Each row was made from one path, in order. Every step used is in the known rows, and no mark comes twice. Write each row's path.
In the rows, zero is written as 100.
Known rows
faba -> vuma -> mezud -> lize -> gite: [105 50 113 103 96 84 90 132 114 123 134 128 80 108 98 100 116 70 91 139 132 74 90 102 93 112 52 128 106 90 131 81 102 72 83 102 113 106 94 116 123]
mezud -> lize: [95 92 103 92 108 94 119 123 96 88 116 125 102 113 110 109 108 88 104 99 123 92 108 103 96 111 63 122 90 87 112 91 101 83 78 87 115 104 121 118 104]
fusag -> lize -> mezud -> vuma -> gite: [104 69 123 79 87 77 86 133 105 107 100 129 113 86 124 108 103 87 91 123 129 79 99 105 129 114 76 125 88 84 135 96 102 91 85 87 132 109 119 163 70]
mezud -> lize -> kapela: [102 89 121 82 103 68 135 117 92 66 104 111 101 110 111 94 102 85 83 102 123 87 106 110 86 101 59 126 96 80 110 83 87 84 92 93 115 107 113 127 101]
gite -> lize -> magad: [111 82 93 119 76 84 110 104 106 107 116 144 105 105 96 102 118 70 96 91 115 114 109 100 101 100 55 115 106 92 106 110 84 94 98 100 111 94 95 129 111]
zakop -> lize: [98 77 99 91 82 103 113 118 114 91 112 127 93 98 102 90 110 112 91 76 108 114 86 85 104 112 59 116 79 111 125 89 118 97 87 90 98 105 108 126 95]
mekozav -> lize: [88 74 112 101 86 116 115 121 100 78 107 115 110 107 100 96 83 109 98 90 123 113 105 86 96 114 65 122 91 103 103 90 110 93 84 96 93 89 100 124 100]
zakop -> lize -> tapiz -> zare: [89 87 91 85 68 97 126 122 100 105 94 112 64 116 94 104 96 87 84 59 98 118 70 93 105 77 51 101 74 132 131 121 98 99 83 77 98 92 97 123 83]
zakop -> lize -> gite: [117 64 105 89 85 93 107 129 107 106 118 135 92 96 105 100 115 102 81 81 122 117 79 86 105 117 70 108 96 110 126 97 120 83 90 100 101 111 86 127 99]
mekozav -> lize -> gite: [104 61 122 101 85 106 111 129 95 87 109 120 113 112 100 104 93 102 88 98 134 115 97 90 96 119 71 111 102 104 101 88 112 80 86 102 98 97 79 133 106]
zakop -> lize -> magad: [101 82 88 99 62 90 99 123 113 93 118 138 89 91 107 98 125 91 82 70 125 119 101 83 96 108 54 108 75 106 126 101 98 92 106 92 110 90 109 126 99]
lumu -> lize -> mezud -> vuma -> gite: [104 68 114 80 89 82 80 120 103 112 112 133 99 99 113 119 124 84 102 112 133 58 103 96 112 113 80 137 88 105 119 107 91 94 86 79 129 87 116 146 72]
mekozav -> lize -> tapiz: [102 82 116 88 74 103 119 108 98 93 89 100 94 126 97 107 93 93 96 79 123 115 94 93 101 97 66 111 96 108 110 102 102 81 87 86 101 78 85 131 90]
vuma -> mezud -> lize -> tapiz -> zare -> kapela: [76 79 102 88 71 73 112 131 87 101 93 102 65 134 123 119 88 66 83 88 115 84 77 100 96 96 35 129 83 139 135 121 61 106 76 75 112 84 123 106 116]
vuma -> gite -> lize -> tapiz -> zare: [93 67 97 103 78 88 125 102 66 130 85 118 92 129 101 113 108 57 94 93 109 113 74 112 115 75 69 97 113 122 133 124 70 99 68 88 109 98 89 150 95]
zakop -> lize -> mezud -> vuma -> gite: [94 61 105 68 73 93 86 139 121 117 100 138 96 85 123 103 124 91 88 108 128 85 81 92 126 118 84 132 90 112 134 95 106 85 76 84 120 104 102 159 81]
fusag -> lize -> zakop: [115 98 127 90 84 82 108 130 103 93 107 107 123 97 98 102 88 98 81 97 91 119 96 117 112 96 58 110 90 80 131 110 105 94 104 99 109 104 104 140 89]
mekozav -> vuma: [92 97 105 101 107 108 110 105 124 97 99 122 101 111 83 86 85 108 93 107 125 108 89 80 115 123 81 110 80 89 115 91 111 88 96 81 90 90 92 110 84]
mekozav -> vuma -> gite -> lize -> tapiz -> zare: [85 72 102 103 92 100 126 98 94 128 84 119 90 133 96 102 103 64 84 109 126 124 66 95 123 94 62 107 101 110 134 110 74 86 69 74 98 96 70 156 93]
mezud -> vuma -> gite -> lize -> zakop: [106 81 108 95 82 81 107 128 107 132 113 125 130 110 101 113 99 82 88 125 115 111 87 121 119 105 84 127 128 75 130 112 78 81 80 94 103 113 81 173 107]
tapiz -> zare -> gusu: [93 92 85 99 95 119 111 107 86 98 98 105 88 113 96 89 73 108 92 79 90 122 94 114 92 100 78 92 90 131 122 114 100 107 108 84 77 90 107 79 100]
vuma -> gite: [96 69 103 98 93 97 100 111 78 109 100 121 113 109 104 106 105 90 100 104 126 99 91 97 108 111 99 92 108 102 130 101 94 102 90 100 113 100 111 126 89]
faba -> lize: [96 85 104 93 97 105 117 107 107 101 115 125 102 106 102 92 84 109 88 88 119 103 94 104 109 116 53 117 93 96 109 101 98 95 88 92 92 102 106 117 95]
zare -> lumu: [82 91 93 114 93 86 98 105 103 107 110 113 90 109 115 84 87 109 107 84 115 110 95 104 99 108 87 106 104 117 107 118 121 90 83 103 109 109 120 88 79]
tapiz -> lize: [85 73 97 117 91 107 110 111 104 91 117 109 95 110 95 113 100 99 99 77 101 114 105 98 92 109 66 115 72 109 112 107 104 91 74 96 105 92 108 119 94]
zare -> zakop: [87 109 103 102 84 100 114 110 107 113 99 108 117 123 93 117 99 88 96 101 103 123 111 100 99 102 94 112 81 118 111 106 104 103 103 92 88 89 105 101 79]
vuma -> gite -> lize -> gusu: [125 57 87 96 77 98 120 93 77 110 119 123 115 105 112 91 126 82 100 125 119 115 90 102 120 87 82 108 126 95 136 103 85 90 90 110 104 108 79 148 110]
gite -> lize -> tapiz: [120 90 109 96 85 83 130 88 101 120 93 119 91 126 89 107 109 75 103 85 100 114 82 108 116 86 68 111 117 105 113 117 95 87 81 93 101 98 81 130 96]
lumu -> lize: [112 86 112 98 98 93 107 105 95 88 125 121 92 107 87 105 104 100 104 82 114 88 106 88 94 109 54 122 81 101 108 103 105 104 94 86 112 87 119 113 83]
lumu -> lize -> tapiz -> zare: [103 93 103 94 87 86 119 104 83 97 102 108 66 128 78 117 94 77 98 60 103 96 90 96 89 76 48 103 75 125 117 132 88 103 89 71 111 75 108 109 75]
lize -> gusu: [122 89 85 95 81 98 117 98 98 89 115 105 93 107 94 88 100 105 99 103 111 99 98 95 108 90 90 90 101 94 121 119 103 91 111 106 98 89 91 101 95]
gite -> lize: [107 81 102 107 95 99 126 97 102 104 113 133 106 112 91 95 99 93 108 98 99 107 95 103 108 105 65 122 110 100 109 102 101 95 76 97 99 106 95 128 108]
mezud -> vuma -> gite: [94 84 101 94 101 93 99 121 100 115 103 124 106 104 103 109 88 95 95 115 139 89 92 92 114 124 102 102 100 84 129 104 97 90 88 88 107 105 114 136 87]
faba -> vuma -> gite: [95 64 97 94 85 97 95 113 95 124 117 111 96 108 98 85 104 83 91 122 133 105 73 94 100 108 88 98 115 89 141 96 106 91 96 95 99 106 97 120 96]

Write each row's path
[101 45 103 88 75 90 96 108 110 140 116 135 103 102 106 86 129 65 97 137 112 91 71 112 113 92 76 139 130 104 127 100 97 88 78 96 110 105 77 149 106] => faba -> vuma -> gite -> lize -> mezud
[80 72 116 104 112 104 101 115 127 92 108 133 92 108 103 101 107 93 103 130 127 74 105 92 119 127 45 138 73 89 130 67 94 87 72 83 105 83 110 123 104] => mekozav -> vuma -> mezud -> lize
[79 87 106 83 54 94 128 129 84 88 90 84 81 133 113 106 63 90 71 65 126 133 69 83 87 94 48 116 84 133 110 121 87 100 86 70 88 79 93 114 116] => mekozav -> lize -> tapiz -> zare -> kapela
[110 97 110 81 100 81 123 109 92 101 96 111 92 126 104 123 114 71 100 84 123 97 95 111 98 92 65 111 98 94 116 109 92 75 88 79 121 92 109 121 90] => mezud -> lize -> tapiz
[97 83 78 109 75 90 104 101 85 85 137 98 69 110 108 83 96 100 101 82 113 104 107 96 87 75 45 110 83 125 106 133 99 99 90 95 106 93 110 91 85] => tapiz -> zare -> lumu -> lize -> gusu
[99 73 99 75 70 97 100 126 128 97 102 137 91 90 113 93 125 101 94 83 97 88 89 98 113 101 70 134 83 127 117 101 117 95 85 91 112 94 102 127 84] => zakop -> lize -> mezud
[115 76 114 93 110 87 114 131 93 100 117 135 105 115 109 119 115 80 93 106 138 96 95 107 93 114 69 110 104 88 110 95 101 69 85 96 120 110 101 125 108] => mezud -> lize -> gite
[98 94 108 87 84 95 109 120 116 105 113 109 112 111 100 97 81 102 77 91 103 111 89 124 105 104 59 115 101 91 115 118 83 89 99 96 90 98 88 135 97] => faba -> lize -> zakop
[88 90 90 73 53 80 128 128 99 101 96 95 65 119 115 97 86 96 63 52 111 136 49 77 95 94 42 113 76 141 135 125 94 103 90 66 89 97 102 117 106] => zakop -> lize -> tapiz -> zare -> kapela
[93 107 109 96 76 86 124 102 89 115 97 93 84 145 85 139 106 60 90 70 95 122 104 101 90 70 54 117 60 138 109 131 84 111 98 68 97 69 101 109 66] => lumu -> lize -> tapiz -> zare -> zakop
[90 67 109 103 90 83 126 105 97 71 109 90 93 106 98 94 98 97 84 80 100 112 98 107 84 101 60 119 77 101 114 95 90 89 86 96 109 97 96 129 95] => tapiz -> lize -> kapela
[94 77 104 83 91 89 83 127 110 123 94 135 104 101 113 113 107 87 101 123 127 64 90 107 121 112 111 115 101 105 120 109 96 93 87 88 122 93 108 140 74] => lize -> mezud -> vuma -> gite
[99 85 100 75 77 90 98 134 143 104 105 138 86 83 111 100 104 105 92 92 113 82 87 90 117 109 69 141 81 108 114 102 116 87 82 76 109 102 103 139 82] => zakop -> lize -> mezud -> vuma
[91 103 100 104 71 89 141 99 95 134 84 102 98 147 86 126 99 54 93 84 82 140 95 111 104 67 63 117 89 137 111 130 80 103 79 81 84 89 78 124 89] => gite -> lize -> tapiz -> zare -> zakop
[85 56 115 83 78 108 88 141 110 101 96 127 116 98 122 107 102 92 96 121 142 79 100 98 114 117 89 134 99 104 114 90 95 87 74 89 116 87 100 163 88] => mekozav -> lize -> mezud -> vuma -> gite
[66 82 100 109 69 95 112 119 88 100 88 88 76 128 121 95 71 90 94 63 120 127 88 103 91 82 58 108 93 139 97 123 102 83 69 92 102 90 98 110 83] => mekozav -> lize -> tapiz -> zare -> lumu
[103 99 107 79 62 88 122 105 114 130 87 99 99 124 105 127 124 81 82 73 99 145 88 93 109 89 73 121 71 134 126 107 107 90 102 79 86 91 88 120 70] => zare -> zakop -> lize -> tapiz
[104 54 108 93 84 92 94 110 93 123 99 143 116 106 120 108 132 71 107 118 104 80 87 116 125 96 86 128 122 117 119 104 89 103 68 103 126 99 91 154 95] => vuma -> gite -> lize -> mezud
[111 91 107 106 79 78 102 117 95 91 114 127 100 91 107 99 106 84 83 88 124 117 113 93 98 108 49 101 74 81 124 105 97 96 114 94 126 93 117 128 90] => fusag -> lize -> magad
[79 86 96 115 88 89 96 110 86 94 127 114 71 115 107 92 85 99 104 67 113 101 102 95 83 97 44 118 76 133 98 123 103 109 73 85 116 98 131 93 80] => tapiz -> zare -> lumu -> lize
[99 98 101 89 90 90 95 124 134 108 96 128 93 103 96 104 87 93 104 104 107 65 100 106 111 106 97 122 92 100 103 120 109 90 92 83 111 91 106 118 75] => lize -> mezud -> vuma
[95 93 103 77 92 94 99 122 145 112 107 134 95 96 107 99 78 98 87 106 117 68 98 108 119 118 70 139 92 93 98 113 97 85 85 82 100 98 98 132 82] => faba -> lize -> mezud -> vuma
[90 80 96 99 85 84 126 111 89 137 90 119 86 124 96 115 89 60 92 101 121 107 76 108 120 91 69 106 109 105 128 126 71 89 64 80 104 107 86 158 96] => mezud -> vuma -> gite -> lize -> tapiz -> zare
[112 88 103 79 70 86 117 110 110 108 95 116 75 109 102 107 113 95 91 61 108 121 76 91 112 93 59 109 86 117 132 108 109 87 93 82 102 97 94 125 80] => zakop -> lize -> tapiz
[105 53 116 108 104 86 95 131 97 103 113 136 97 109 111 120 121 76 101 122 122 68 104 109 105 119 59 122 102 104 124 86 87 82 77 108 126 95 106 124 112] => vuma -> mezud -> lize -> gite
[86 86 88 117 78 79 124 98 91 130 99 110 72 131 111 95 88 73 102 70 95 126 77 111 101 71 55 110 111 136 102 143 95 89 62 91 106 109 98 113 88] => gite -> lize -> tapiz -> zare -> lumu
[123 66 86 94 80 94 119 102 99 116 123 121 109 101 108 92 108 87 96 134 134 109 94 96 124 100 82 116 122 76 134 107 84 80 89 100 98 114 81 155 108] => mezud -> vuma -> gite -> lize -> gusu
[83 80 110 106 86 63 115 108 81 77 120 95 70 112 110 72 83 98 86 72 115 103 102 101 80 83 40 122 80 126 99 113 90 107 80 88 115 104 121 102 79] => tapiz -> zare -> lumu -> lize -> kapela
[85 93 101 98 75 86 129 112 92 153 83 103 105 141 98 138 99 46 87 107 113 134 91 109 114 82 80 122 96 120 126 127 71 91 73 76 89 102 82 154 87] => mezud -> vuma -> gite -> lize -> tapiz -> zare -> zakop
[100 75 109 95 93 77 106 110 101 109 95 117 83 124 107 125 117 70 111 105 112 67 101 112 112 91 55 123 91 110 129 100 78 91 82 93 127 78 113 119 92] => vuma -> mezud -> lize -> tapiz
[90 57 119 91 89 63 115 120 114 90 117 104 79 103 101 78 104 75 83 137 119 69 96 106 88 101 36 141 99 83 128 71 86 90 89 96 109 102 104 121 115] => faba -> vuma -> mezud -> lize -> kapela
[108 87 105 98 89 88 108 113 135 115 105 144 97 99 99 102 99 86 104 114 102 75 97 109 120 103 76 147 108 96 95 116 102 86 71 86 107 105 91 140 93] => gite -> lize -> mezud -> vuma
[110 95 110 99 86 67 96 88 94 114 109 99 70 124 113 103 113 89 105 65 120 105 97 99 91 90 57 115 95 127 105 123 107 85 90 85 124 97 116 97 62] => zare -> lumu -> lize -> tapiz
[75 88 86 97 66 84 112 119 103 114 96 101 56 116 120 93 99 91 89 50 107 131 71 98 102 80 52 104 86 144 124 131 111 89 72 88 106 109 109 109 77] => zakop -> lize -> tapiz -> zare -> lumu
[122 49 85 93 70 98 113 93 96 125 135 110 98 105 100 70 122 74 88 144 130 120 73 96 111 86 69 115 132 81 140 99 97 79 96 106 91 113 68 141 121] => faba -> vuma -> gite -> lize -> gusu
[90 92 75 87 50 111 132 121 106 97 112 96 95 111 100 100 107 90 76 86 92 147 101 90 100 74 61 111 61 134 128 114 100 104 105 89 74 89 88 114 92] => tapiz -> zare -> zakop -> lize -> gusu
